Known rows, with every step that occurs
pigu/zamer: [ 1.81 -1.33 -2.27 -1.30  0.82 -2.27 -0.33 -0.58  2.73  1.00  2.00 -1.76
  1.97  2.61  1.96 -1.66 -2.07  5.17  2.26]
nese/pigu: [ 1.06 -2.69 -2.73 -1.13 -0.95 -0.83  0.65  0.31  2.08 -3.39  2.89 -0.80
  0.91 -0.69  2.00 -0.33 -4.40  2.10  0.49]
bikof/repat/nese/pigu/munuk: [ 1.08 -0.44 -4.89 -3.31 -1.10 -0.86 -0.89 -0.56  4.25 -2.52  2.24 -1.12
  2.18  0.88  0.14 -0.31 -1.31  4.93  1.64]
zamer/pigu/munuk/bikof/repat/nese: [ 1.15 -1.08 -3.58 -2.20  0.44 -1.32 -1.47 -3.93  3.94 -1.23 -0.40  1.75
  2.55  0.92  1.22 -0.96 -0.74  4.14  3.58]
lukoz/zamer/pigu/nese: [ 3.99 -1.48 -3.16 -2.36  2.19 -2.27  0.44 -0.47  0.75 -2.37  2.81 -0.92
  1.16  1.16  2.92 -0.35 -0.97  4.31  1.57]
repat/nese/pigu/zamer/lukoz/munuk/bikof: [ 1.56 -3.20 -1.95 -2.68  3.88 -4.22 -0.60 -4.01  7.55  0.57  2.72  1.49
  2.66  1.58  5.15 -0.56 -5.36  6.01  1.33]
bikof/repat/nese: [ 1.00  0.98 -3.11 -3.24 -0.13  0.97 -0.54 -1.50  4.30  1.03  1.14 -0.37
  1.96  1.98  0.36  0.71  0.94  1.97  2.73]
zamer/pigu/nese/repat: [ 2.26  0.07 -3.22 -1.64 -1.31 -0.68 -0.34 -2.06  1.80 -5.69  1.74  0.16
  0.94  0.22 -0.59 -0.88 -3.53  3.66  1.13]
repat/nese/pigu/zamer/lukoz/munuk: [ 2.74 -2.57 -2.75 -3.72  3.35 -4.43  0.58 -2.26  6.70  0.03  3.85 -0.13
  2.78  1.92  4.06 -0.67 -3.92  7.60  1.45]
munuk/bikof/repat: [-1.09 -0.91 -1.16 -0.55 -0.74  0.29 -1.62 -3.03  3.71  0.30 -1.16  1.56
  1.51  1.41  2.74 -0.33 -2.58  0.11  2.20]
repat/nese/pigu: [ 1.82 -1.22 -3.71 -2.51  0.21 -0.26  0.67  0.50  3.46 -1.72  3.99 -1.03
  1.23 -0.54  0.62  0.71 -2.22  2.69  0.82]
pigu/zamer/lukoz/munuk/bikof: [ 1.93 -3.32 -0.48 -2.07  3.55 -4.79 -0.80 -5.44  6.30  1.74  0.46  1.16
  2.80  2.86  6.19 -2.11 -5.63  5.62  1.78]
repat/nese/pigu/zamer/lukoz: [ 2.03 -1.76 -3.11 -1.63  2.36 -2.99  1.37 -0.99  4.91 -0.17  3.72  0.36
  2.03  2.48  1.96  0.82 -3.10  6.22  1.10]
munuk/bikof/zamer: [ 0.76 -2.68 -1.65  0.23  1.07 -1.66 -1.20 -2.23  3.23  0.18  0.09  0.25
  1.50  2.60  2.87 -1.28 -1.44  0.68  2.36]
zamer/pigu/munuk/bikof/repat: [ 0.36 -2.43 -2.48 -0.74 -0.77 -2.14 -1.42 -3.96  2.67 -2.72 -1.33  2.15
  2.36  0.72  2.15 -1.92 -2.75  3.30  2.89]
munuk/bikof/zamer/lukoz: [ 1.09 -2.95 -0.97  0.75  2.32 -2.90  0.66 -3.60  4.12  0.16 -0.35  2.00
  1.59  3.44  3.81 -0.36 -2.63  1.11  1.71]
lukoz/zamer: [ 2.54 -1.62 -1.96 -1.97  1.91 -2.38 -0.44 -0.20  2.32  1.30  1.59 -1.18
  1.26  2.12  3.81 -1.07 -1.81  2.58  1.02]

Rows
[ 0.79 -1.48 -2.70  0.59 -0.18 -1.71 -1.98 -3.17  2.74 -4.84  0.21  1.53
  1.24  1.74  0.64 -1.09 -2.59  2.14  2.22]
munuk/bikof/zamer/pigu/nese/repat
[ 1.50 -2.08 -2.41 -1.52  1.14 -2.96 -2.90 -4.68  4.63 -4.91  0.26  1.03
  2.24  1.35  2.64 -2.54 -3.55  3.53  2.41]
lukoz/munuk/bikof/zamer/pigu/nese/repat
[ 1.72 -2.68 -2.92 -0.56  1.00 -3.35 -1.74 -2.74  3.12 -0.48 -0.13 -0.76
  2.03  2.90  2.50 -2.66 -1.99  3.57  2.20]
pigu/munuk/bikof/zamer
[-1.28 -1.00 -2.74 -0.51  0.17 -0.71 -2.38 -1.49  5.69  0.53  1.38  1.23
  2.04  2.18  1.97  0.40 -1.93  3.55  2.17]
munuk/bikof/repat/nese/pigu/zamer
[ 1.55 -1.32 -3.31 -2.32  2.52 -2.75 -2.50 -3.19  4.21  0.94 -0.63  1.72
  2.67  2.20  3.38 -1.22  0.17  4.37  2.99]
lukoz/zamer/pigu/munuk/bikof/repat/nese
[ 3.09 -3.08 -1.49 -2.79  3.18 -4.45  0.69 -3.47  5.32 -0.54  1.08  0.07
  2.68  3.15  4.51 -1.66 -2.08  4.01  1.99]
bikof/zamer/lukoz/munuk
[ 1.80 -4.72 -1.33 -1.13  2.76 -3.74 -1.32 -3.73  3.98 -2.13  0.00  1.65
  2.93  1.04  4.47 -2.85 -2.30  2.16  3.53]
lukoz/munuk/bikof/zamer/pigu
[ 0.86 -4.09 -3.38  0.37  0.01 -3.47 -1.45 -1.62  2.97 -3.22  1.23 -0.20
  1.67  1.34  2.79 -2.16 -3.84  3.53  1.35]
nese/pigu/munuk/bikof/zamer
[ 2.01 -3.03 -0.39 -2.39  2.86 -3.08  0.25 -5.74  5.67  0.06  0.03  1.49
  2.20  0.84  5.98 -1.45 -5.89  2.32  1.11]
zamer/lukoz/munuk/bikof
[-0.59 -1.85 -2.24 -2.61  1.52 -1.91 -3.27 -2.82  7.30  0.74  1.35  0.87
  3.14  1.49  4.04 -0.93 -3.00  4.85  2.68]
lukoz/munuk/bikof/repat/nese/pigu/zamer
[ 0.82 -0.67 -1.20 -3.67  2.91 -1.34 -0.96 -6.08  7.88  1.76 -0.50  2.42
  2.77  2.16  4.63  0.20 -2.45  2.53  2.17]
zamer/lukoz/munuk/bikof/repat/nese
[ 0.90 -3.09 -2.26 -0.90  1.49 -3.53 -2.53 -3.50  2.85 -0.62 -1.46  2.26
  2.36  2.00  4.53 -2.16 -2.12  3.57  2.44]
lukoz/zamer/pigu/munuk/bikof/repat
[ 0.86 -4.71 -0.86 -0.97  2.79 -5.11 -0.55 -4.07  6.08 -0.95  1.68  2.05
  2.41  1.41  6.47 -1.60 -7.37  5.26  0.77]
nese/pigu/zamer/lukoz/munuk/bikof
[ 1.99 -0.78 -3.45 -0.65 -0.61 -1.92 -0.80 -1.45  2.13 -5.81  1.58 -0.13
  1.34  2.18 -0.55 -1.11 -1.34  3.58  2.26]
bikof/zamer/pigu/nese/repat
[ 2.15 -3.19 -2.26 -0.12  2.15 -4.45 -0.06 -4.29  4.01 -0.48 -0.34  0.96
  2.08  3.78  3.49 -1.69 -2.96  4.16  1.69]
pigu/munuk/bikof/zamer/lukoz
[ 2.27 -1.87 -1.58 -1.14  1.72 -3.43  1.21 -2.41  3.57  1.02  1.49  0.20
  1.89  3.39  2.94 -0.66 -3.34  5.79  1.65]
pigu/zamer/lukoz
[-0.85 -2.67 -2.97 -0.59 -1.96 -1.57 -1.84 -2.54  3.52 -2.99  0.11  1.00
  1.70  0.28  2.59 -1.30 -4.76  2.88  1.01]
nese/pigu/munuk/bikof/repat
[ 0.89 -2.80 -2.68 -0.65 -0.25 -2.67 -0.27  0.56  2.74 -1.70  3.29 -1.03
  1.56  1.19  1.98 -1.17 -4.13  4.95  1.17]
nese/pigu/zamer
